Every row comes from one small tree of marks. The marks that hang from a mark follow it in brackets, in alphabetical order. Every link used is in the known rows. Which tree was each row made from?
Known rows
gove[duva[mela[dodop]] kofik tobulin]: -3.40	-5.90	-1.50	1.95	-2.38	-0.62	0.20	-1.89	-2.83	2.70	-1.90	-1.47	-2.08	-3.48	-1.98	-2.02	-0.25	0.66	-3.98
mela[dodop duva]: 1.95	-3.59	-1.07	-0.19	1.02	-1.88	0.75	1.33	-0.46	0.34	-3.18	1.15	0.40	-0.44	-0.99	-2.34	1.90	1.36	-1.40
kevo[dodop duva[gove mela]]: 2.63	-2.13	1.21	2.10	1.35	-1.43	-1.36	-0.36	2.05	3.26	0.45	0.95	0.75	-1.73	-0.02	0.94	3.51	-0.45	-3.42
gove[duva]: -0.59	-1.73	-1.13	2.44	-1.18	0.46	1.77	0.41	-0.93	2.33	-1.54	-1.04	-0.44	-2.51	-3.41	-2.78	0.35	-0.62	-3.36
mela[dodop duva[gove[kofik tobulin]]]: 2.74	-5.26	-0.18	0.06	0.39	-2.33	-0.61	-0.45	-0.62	0.49	-1.97	0.43	-0.28	-0.75	-0.50	-1.32	1.88	1.61	-0.15
mela[dodop duva[gove]]: 3.48	-3.59	-0.03	0.10	1.27	-2.08	-0.32	0.95	0.37	0.46	-2.14	0.97	0.17	-0.26	-1.13	-1.77	2.48	1.54	-0.50
duva[mela]: -0.70	-2.49	-0.31	1.71	0.01	-0.38	-0.19	-0.29	-0.26	2.51	-2.99	-1.01	0.73	-2.00	-2.27	-0.98	2.30	0.70	-4.20
duva[gove]: 3.13	-1.31	0.81	1.82	0.43	-0.23	-0.33	-0.59	0.67	1.73	-0.41	-1.18	0.89	-1.45	-2.10	-0.45	2.56	-0.11	-1.34
tapin[tobulin]: 1.65	-1.07	0.05	0.14	-0.85	-1.37	0.86	2.09	-2.12	0.11	-0.03	-2.01	0.41	-2.21	-1.46	-1.47	2.73	-1.37	-1.83
dodop[mela[duva]]: -0.32	-2.35	0.69	1.56	-0.47	-0.05	0.58	0.64	2.04	1.67	-2.80	-0.34	2.13	-0.88	-1.59	-0.39	2.07	1.97	-2.62
gove[kofik tobulin[tapin]]: -1.76	-3.07	-0.21	1.25	-2.23	0.33	0.85	-3.36	-2.77	1.74	-1.09	-1.43	0.22	-2.31	-1.24	0.31	0.35	0.47	-1.91
gove[duva[mela[dodop]] tobulin[tapin]]: -3.55	-3.37	-0.19	1.84	-1.42	1.83	1.34	-0.70	-2.52	3.53	-1.51	-0.83	-1.50	-1.81	-2.40	-2.63	-0.36	1.26	-4.76
mela[dodop duva[gove[kofik]]]: 2.87	-4.06	-0.33	0.17	0.56	-2.89	-0.80	0.10	0.04	0.10	-2.09	0.98	-0.11	-0.87	-1.21	-1.21	2.48	1.64	-0.18
gove[tobulin]: 0.77	-3.75	-0.38	1.10	-0.23	1.22	1.57	-1.23	-1.80	2.42	-1.62	-2.04	0.90	-1.51	-0.50	-1.41	0.55	-0.41	-2.52
kevo[duva]: 1.13	-0.64	-0.89	1.39	2.04	0.31	1.65	-0.07	-0.33	0.82	-1.28	0.46	1.55	-1.88	-1.09	-0.41	1.79	-0.26	-2.81
dodop[mela[duva[gove[kofik tobulin]]]]: 0.22	-3.47	1.35	1.71	-0.93	-0.36	-0.39	-0.62	1.93	1.78	-1.97	-0.84	1.63	-1.10	-1.25	0.31	2.05	2.18	-1.73
gove[duva kofik tobulin[tapin]]: -3.35	-3.52	-0.69	2.36	-3.53	0.73	1.39	-2.94	-3.24	2.45	-0.78	-1.56	-1.39	-3.11	-2.77	-1.28	-1.02	0.21	-2.65
kofik[gove[duva[mela] tobulin]]: -0.17	-4.85	-0.18	3.10	-0.70	-1.14	1.73	-0.41	-1.31	3.42	-0.54	-0.47	1.11	-1.13	-1.53	-2.82	1.44	1.02	-3.66
dodop[mela]: -1.27	-0.70	0.59	1.72	-0.18	1.01	0.95	0.76	1.98	2.11	-1.71	-0.64	2.20	-1.34	-1.57	-0.05	2.18	1.42	-3.88
kofik[gove[tobulin[tapin]]]: 0.81	-2.84	0.48	2.14	-0.12	-0.61	2.15	-0.91	-1.26	2.55	0.08	0.08	2.47	-0.13	-0.70	-1.47	1.98	1.23	-2.41
duva[gove[kofik]]: 2.32	-1.96	0.43	1.87	-0.62	-1.39	-0.99	-1.76	0.22	1.20	-0.35	-1.16	0.44	-2.33	-2.25	0.42	2.53	0.00	-0.83

Write each row's tree
2.04	-2.68	1.58	1.81	-1.05	-1.28	-0.71	0.52	3.19	3.40	-0.47	0.15	1.48	-0.85	-0.26	0.28	2.91	0.24	-2.60 | kevo[dodop[mela[duva[gove]]]]
0.74	-2.34	1.44	1.75	-0.33	-0.16	-0.18	0.37	2.58	1.75	-2.10	-0.47	1.97	-0.77	-1.71	0.00	2.46	2.12	-1.97 | dodop[mela[duva[gove]]]
3.15	-5.30	0.44	1.36	-0.97	-1.85	-0.69	-2.00	-0.54	1.09	-2.22	-1.20	0.47	-1.36	-1.43	-0.68	1.55	0.68	0.48 | mela[duva[gove[kofik tobulin]]]
3.12	-2.96	0.83	1.79	0.54	-1.36	-0.65	-1.57	0.95	2.62	1.43	0.45	0.63	-2.05	0.88	1.26	2.52	-1.11	-1.93 | kevo[dodop duva[gove[kofik tobulin]]]
-3.20	-5.93	-1.18	2.60	-3.03	-0.42	0.16	-2.66	-2.80	3.02	-2.01	-2.24	-1.70	-3.76	-2.43	-1.65	-0.42	0.22	-3.68 | gove[duva[mela] kofik tobulin]
0.04	-3.01	1.43	1.07	0.73	0.35	-1.31	-0.94	-0.39	2.77	-0.90	-0.51	-0.36	-0.91	-1.27	-0.42	2.45	2.12	-3.33 | duva[gove[tobulin[tapin]] mela[dodop]]
1.14	-2.12	0.15	1.80	1.12	-1.23	-0.29	0.00	1.26	3.16	-0.55	1.16	0.94	-1.94	0.11	0.39	2.92	-0.63	-4.34 | kevo[dodop duva[mela]]
1.14	-2.45	0.72	1.22	1.30	-1.03	-1.71	0.23	0.76	2.21	-1.37	-0.13	-0.14	-1.36	-1.84	-0.66	3.37	1.61	-3.35 | duva[gove mela[dodop]]
0.13	-4.78	0.52	1.15	0.07	-1.36	-2.10	-1.78	-0.62	2.24	-1.15	-0.91	-0.74	-2.10	-0.95	0.02	2.61	1.68	-2.80 | duva[gove[kofik tobulin] mela[dodop]]
-0.27	-1.45	-0.92	0.96	2.67	-0.25	0.70	0.49	-0.28	1.17	-1.96	1.18	0.83	-1.83	-0.91	-0.58	2.40	0.94	-4.18 | kevo[duva[mela[dodop]]]
2.24	-0.89	1.83	2.09	1.19	-0.47	-0.57	0.37	3.59	2.99	1.38	1.18	1.78	-1.32	0.50	1.61	3.39	0.05	-3.23 | kevo[dodop[mela] duva[gove]]
-4.52	-4.33	-0.47	2.59	-3.56	0.38	0.37	-3.15	-3.14	3.10	-1.53	-1.59	-1.76	-3.33	-3.06	-1.14	-0.62	0.95	-3.75 | gove[duva[mela] kofik tobulin[tapin]]
-0.29	-3.12	0.17	2.94	-1.06	-0.34	2.54	-0.62	-1.64	3.04	0.34	-0.02	1.29	-0.70	-1.77	-2.54	1.02	1.03	-2.91 | kofik[gove[duva tobulin[tapin]]]
1.17	-2.54	1.12	1.73	-1.22	-0.06	-0.57	-2.92	-0.93	1.80	0.13	-1.53	0.20	-1.88	-1.64	0.63	1.58	0.54	-0.82 | duva[gove[kofik tobulin[tapin]]]
2.46	-4.52	0.78	1.38	-1.26	-1.49	-0.56	-2.22	-0.69	1.14	-2.02	-0.91	0.42	-1.13	-1.76	-0.38	1.45	1.08	0.45 | mela[duva[gove[kofik tobulin[tapin]]]]
0.34	-2.67	1.25	1.80	-0.81	-0.73	-0.52	-0.20	2.39	1.46	-2.05	-0.46	1.77	-1.16	-1.74	0.40	2.45	2.17	-1.78 | dodop[mela[duva[gove[kofik]]]]
-2.17	-2.54	-0.12	2.22	-2.09	2.39	2.33	-1.29	-2.60	3.23	-0.83	-1.57	-0.77	-1.91	-2.57	-2.46	-0.99	0.08	-3.34 | gove[duva tobulin[tapin]]
1.29	-2.64	1.10	1.67	-1.18	-1.19	-0.21	0.71	2.79	3.35	-0.99	0.27	1.60	-0.94	-0.18	0.03	2.65	0.16	-3.06 | kevo[dodop[mela[duva]]]
-0.03	-3.17	-0.41	3.26	-0.48	-1.92	1.46	0.43	-0.37	2.87	-0.70	0.30	1.31	-1.23	-2.52	-2.66	2.25	1.05	-3.74 | kofik[gove[duva[mela]]]
-1.97	-5.13	-1.41	2.37	-2.99	-0.07	1.18	-2.47	-2.92	2.39	-1.23	-2.19	-1.36	-3.52	-2.17	-1.81	-0.84	-0.54	-2.57 | gove[duva kofik tobulin]
-1.98	-2.54	-1.22	2.05	-0.57	-0.11	0.77	0.98	-0.83	2.66	-2.20	-0.32	-1.15	-2.40	-3.24	-2.94	0.95	0.53	-4.75 | gove[duva[mela[dodop]]]
